Each row was made from one path, in order. Every step used is in the known rows, and no mark comes twice. Write each row's path.
In the rows, 128 means zero.
Known rows:
zitu-zopoz-bonog: [127 142 148 118 122  94 120 161 104 115 138 121  91 113 160 129 122 137
  89 134 105 116  72 145  86 148 123 126 196 100 120]
bomet-zopoz-vete-babop: [122 122 137 119 124 137  24 139  97 139 105 111 135 105 114 128 162 126
  90 145 102 131  82 169  95 132 116 125 140  69 163]
lubi-lirin-vete-babop: [149 134 115 127 140 105  40 139 120 135 133 120 146  87 165  95 115 124
 114 122 103 135  69 138 142 102 106 130 142 121 177]
lirin-vete-gefu-bomet-zopoz: [141 105 164 144 149  94  66 129 104 138 147 111 112 131 140  96 117 150
 112 160 120 147  68 164 113 109 116 124 216  93 126]
gefu-vete-lirin-zopoz-lubi: [ 92 119 113 138 137 125 108 117 133 130  95 119 114 173 142 101  97 113
  68 192 107 152  72 160  84 132 134 145 198  59  50]
lirin-lubi-zopoz-vete-gefu-bomet: [120 123 172 135 131 101  58 107  77 137 124  92 108 144 135  91 136 144
 107 178 113 156  53 154 139 159  99 129 251  88  86]
gefu-bomet-zopoz-vete-lirin-lubi: [106 113 173 122 128 123  12  89  95 133 103  94 153 175 100 107 147 146
  70 185 113 161  66 164 108 150 144 136 218  76 110]
lirin-vete-babop: [143 113 124 132 121 102  50 131 104 131 138 123 126  88 179 103 109 128
 118 131 111 127  79 165 145 112 113 132 148 124 159]
vete-lirin-lubi: [115  63 145 127 127 112  60  97 106 129 104 122 158 161 135 107  99 131
 109 152 115 145  92 142 122 147 144 137 182 116  90]
lubi-lirin-vete-gefu: [153 132 123 143 160 100  63 135 124 139 143 122 125 111 152  95 102 133
 147 129 110 138  52 120 151 101 101 125 201 141 149]
zopoz-lubi: [116  90 140 124 125 119 135 159  97 143 154 139 121 143 186 125 129 128
 136 163 110 151  88 144 119 122 132 135 149  98 114]
gefu-vete-zopoz-lubi: [104  65 114 123 131 134 144 138 113 134 129 122 121 194 178 118 110 103
 121 172 102 149  85 144 101 126 104 132 189  62  92]
gefu-bomet-zopoz-bonog: [119 120 174 111 115 108 133 160  93 133 135 107 118 146 124 124 156 150
  53 163 117 145  61 148  68 135 140 124 175 104 120]
bomet-zopoz-lubi-lirin-vete-gefu: [141  72 129 148 165 109  58 150 116 159 153 120 143 119 166  87 114 134
 130 140 106 161  50 136 130  98 119 127 185  62 156]
bomet-zopoz-vete-lirin: [121 159 140 126 130 154  33 110 114 139  95 118 139 123  88 131 159 138
  63 156 111 146  79 153 102 143 151 131 184  86 123]
bomet-zopoz: [135 100 154 124 139 136 101 151 116 137 115 140 134 112 106 134 147 138
 109 141 116 140 101 148  91 139 135 125 137  80 134]
vete-zopoz: [136  90 130 116 137 130 142 126 124 138 134 126 128 148 143 138 125 102
 115 142 111 128 125 143  89 126 108 121 171  84 112]
lubi-lirin-vete-zopoz-bonog: [152 124 110 117 134 111 121 131 131 138 151 103 127 129 168 110 124 113
  76 122 109 136  49 111 124 112 110 120 205 129 171]
lubi-zopoz-vete-lirin: [128 197 136 130 120 156  56 107 109 139  96 118 121  87 110 112 160 140
  40 157 113 151  79 144 132 164 146 136 202  98  90]
vete-lirin-lubi-zopoz-bomet: [119  96 172 132 124 139 102 105 102 141  99 115 161 147 139  67 117 142
  95 151 105 160 118 158 141 169 159 135 179  61  58]
zitu-zopoz-lubi-lirin: [125 130 142 121 158 106 105 167 119 137 148 133 127 123 175 114 121 123
 131 142  91 141  86 138 101 126 116 133 170  38 126]
lirin-lubi-zopoz: [134  83 156 129 127 119 101 126 104 136 107 131 136  96 139 100 130 140
 109 147 118 150  94 141 145 170 128 132 164  87 103]
zitu-zopoz: [133 144 149 126 143 105 103 149 116 119 131 138 102 105 147 128 118 132
 126 140 105 119 108 155  95 143 117 128 178  73 115]
vete-gefu: [131  98 139 135 142 108 107 142 103 136 132 127 112 143 141 123 106 130
 147 142 112 129  90 142 102 118 108 123 185 120  93]
zopoz-zitu: [122 115 121 127  98 113 127 164 116 132 152 144 111 119 134 126 142 120
  97 160 110 132  88 127 101 135 118 131 166 161 136]
bomet-zopoz-lubi: [119  65 148 126 135 132 112 163 103 150 138 137 138 132 152 124 142 131
 115 159 111 157  91 153  97 129 143 131 133  50 126]
bomet-zopoz-zitu: [124  88 132 130 110 125 107 170 119 139 133 144 128 106 101 128 156 125
  74 154 111 136  93 137  76 141 129 127 155 116 151]
lubi-zopoz: [142 145 147 128 128 137 133 145 113 139 117 141 117  70 131 116 148 139
  87 142 117 142 102 141 124 157 131 129 152  92  97]
vete-gefu-bomet-zopoz-bonog: [117  87 171 124 131  92 114 153  83 137 136  95 110 163 125 114 129 147
  73 158 115 143  55 152  53 122 123 118 210  98  95]
lubi-zopoz-vete: [140 196 143 125 119 149  93 137 105 136 116 129 101  71 121 125 176 141
  83 156 114 144  75 139 147 163 124 130 181 104 126]
lubi-lirin: [138 151 134 116 146 126 115 155 128 136 125 137 140 124 124 125 138 127
 126 139 107 139  85 113 117 121 119 129 145 126 134]

Which path is each row?
[121 101 117 121 134 138 134 125 126 123 106 121 120 176 134 124 113 107
 114 158 107 131  95 136  97 133  98 127 189  90 100] -> gefu-vete-zopoz
[131 133 128 133 100 127 140 164 115 141 134 146 110  68 125 109 156 126
  52 155 112 141  94 129 109 160 125 132 168 128 114] -> lubi-zopoz-zitu
[134 172 151 120 160 128 164 152 147 142 120 123 127 144 118 106 132 114
 128 158  98 137 111 137 101 121 118 124 149  64 110] -> lubi-lirin-zopoz-bomet
[138  94 122 146 155  97  80 145 110 151 166 120 126 132 197  87 100 128
 154 144 104 156  43 124 154  93 109 132 198 109 146] -> zopoz-lubi-lirin-vete-gefu
[114 141 147 128 133 109   4  88 105 115 103 106 125 142 135 112 116 136
 100 156 101 133  77 159 125 163 128 137 239  74 110] -> zitu-zopoz-vete-lirin-lubi
[118 183 132 124 119 144  52 105 106 131 109 118 122 140 120 129 146 134
  83 162 110 142  74 142 121 137 141 136 199 132 111] -> zopoz-vete-lirin
[115 142 160 112 122 122  30 136  86 137 119  96 128 130 121 122 168 131
  73 170 103 138  78 180  80 125 113 126 164  65 145] -> gefu-bomet-zopoz-vete-babop
[118  97 133 129 141 110 144 146 124 143 140 132 103 133 165 128 123 113
 111 177 112 145  92 157  96 122 122 133 159  59  96] -> lirin-zopoz-lubi
[129 157 175 123 139 116 139 159 110 124 143 131 108 137 155 108 120 137
 158 144  93 124 130 166 111 142 125 126 170  51 106] -> zitu-zopoz-bomet
[127 121 176 117 136 120 111 148 108 137 128 125 131 134 115 126 152 145
  93 170 117 147  97 159  77 130 133 126 159  76 113] -> gefu-bomet-zopoz
[142 102 133 134 152 126  76 157 126 154 151 132 150 105 162  97 140 134
 116 144 108 163  55 131 145 110 137 133 150  68 182] -> bomet-zopoz-lubi-lirin-vete
[135 117 122 132 152  86  30 152 111 136 157 117 133  89 220  82 101 118
 121 129  87 135  69 161 128 107 103 135 167  37 167] -> zitu-zopoz-lubi-lirin-vete-babop
[158 167 126 129 145 116  82 141 134 136 143 134 133  96 149 107 130 135
 128 132 112 143  60 116 163 115 119 132 166 146 175] -> lubi-lirin-vete
[129 117 145 139 154  82  91 145 100 149 182 106 121 160 202  78 104 136
 135 170 104 166  38 137 139  86 106 133 221 103 123] -> zopoz-lubi-lirin-vete-gefu-bomet
[129 188 131 125 135 124  96 125 131 131 117 119  85 114 113 144 152 118
 101 173 114 128  74 146 115 137 107 127 191 102 128] -> lirin-zopoz-vete
[127 153 108 126 133 107 133 159 157 139 129 135 114 109 100 119 144  96
  65 162 105 129  83 117  75 125 100 129 170 119 137] -> lubi-lirin-zopoz-zitu
[140 162 128 121 163 118 125 142 156 138 111 130 121 111 104 127 134 108
  97 151 111 132  90 123  91 123 108 126 155  85 119] -> lubi-lirin-zopoz
[130 166 143 136 147 103  54 134 100 121 134 111  80 126 141 128 120 133
 141 146  98 118  73 155 102 136  92 123 240  79 116] -> zitu-zopoz-vete-gefu
[126  96 149 118 118 123 120 164 104 136 119 121 123 117 118 132 151 143
  73 138 117 138  66 137  82 142 143 123 154 109 139] -> bomet-zopoz-bonog
[129 102 153 115 135 141 175 137 115 142 143 118 134 179 154 116 127 109
 148 148  99 136 141 154 102 124 118 118 166  65 105] -> vete-zopoz-bomet
[128 121 143 136 145 131  49 133 100 141 115 113 114 131 102 130 147 138
 124 153 109 136  67 151 100 130 111 120 199  87 135] -> bomet-zopoz-vete-gefu
[137 154 171 127 125 146 170 157 105 143 128 134 123 107 140  96 149 142
 116 148 105 149 124 151 135 156 140 127 146  69  89] -> lubi-zopoz-bomet
[147 102 118 123 115 107 131 126 117 132 159 108 108 130 180 118 119 118
  81 133 117 130  61 135 128 122 117 120 214 135 156] -> lirin-vete-zopoz-bonog
[135 119 157 127 150 111  87 154 114 152 163 120 145 126 167  90 146 140
 100 169 109 174  51 143 132 104 132 134 172  63 162] -> gefu-bomet-zopoz-lubi-lirin-vete
[131 195 146 122 134 119  65 141 109 117 134 123  89 107 135 138 149 136
 125 152 101 121  81 152 119 150 110 128 205  85 144] -> zitu-zopoz-vete
[123 171 170 115 127 131  76 141  99 136 129 112 116 137 104 133 182 145
  88 182 114 149  70 157 103 137 125 127 187  86 140] -> gefu-bomet-zopoz-vete
[110 107 117 124 120 119  73 144 102 118  93 121 127 142 146 108 106 121
 111 152 101 126  78 157 103 129 102 135 147 109 111] -> gefu-vete-babop
[125 107 134 118 144 122 127 164 114 148 148 136 143 144 171 116 137 122
 132 152 102 157  75 119 121 113 124 134 141  91 130] -> zopoz-lubi-lirin
[101 162 140 135 138 138 127 115 143 122  80 113 116 188 110  90 100 122
  89 182 100 142 102 165  91 138 136 137 194  68  45] -> gefu-vete-lirin-zopoz-bomet
[121 198 140 126 134 126  33 110 113 118 115 117 108 120 124 126 132 134
  81 154 100 126  85 158 106 150 131 135 225  78 107] -> zitu-zopoz-vete-lirin
[124 202 142 126 167  98  84 123 126 139 127  90  92 159 105 116 139 117
  96 184 104 138  51 138  83 109  81 121 240  86 103] -> lubi-lirin-zopoz-vete-gefu-bomet
[139 127 156 143 137  81  87 124  96 132 167 111  98 138 172  96 103 146
 132 163 117 142  62 153 136 104 106 128 231 136 114] -> lirin-vete-gefu-bomet
[121  50 129 118 135 125 153 139 106 150 157 125 131 167 188 131 124  99
 124 157 105 145 114 149  96 116 116 126 170  53 104] -> vete-zopoz-lubi
[122 142 129 131 143 121 104 103 144 134  98 123 119 124 109 125 111 115
  60 162 117 133 110 159  75 130 138 133 180  82  65] -> vete-lirin-zopoz
[135  63 125 131 147 114  31 153 113 156 141 119 165  96 183  86 126 121
 101 132  99 155  63 154 125 100 124 133 125  45 187] -> bomet-zopoz-lubi-lirin-vete-babop
[142 121 124 132 142 113  94 153 119 147 165 131 134 114 195  98 124 129
 136 148 107 160  50 122 169 106 125 137 162 114 168] -> zopoz-lubi-lirin-vete
[135 141 144 120 107 125 150 159 100 135 125 125 107  80 140 114 149 145
  51 139 117 142  67 129 113 161 140 127 169 119 102] -> lubi-zopoz-bonog
[112  83 175 120 134 116 126 160  91 151 153 125 131 157 160 118 147 140
  98 182 110 164  89 164  85 122 140 132 156  45 107] -> gefu-bomet-zopoz-lubi
[107 103 126 133 141 117 114 116 129 146 120 124 122 146 152 117 108 110
  69 177 112 150 100 163  77 123 144 139 179  54  59] -> vete-lirin-zopoz-lubi
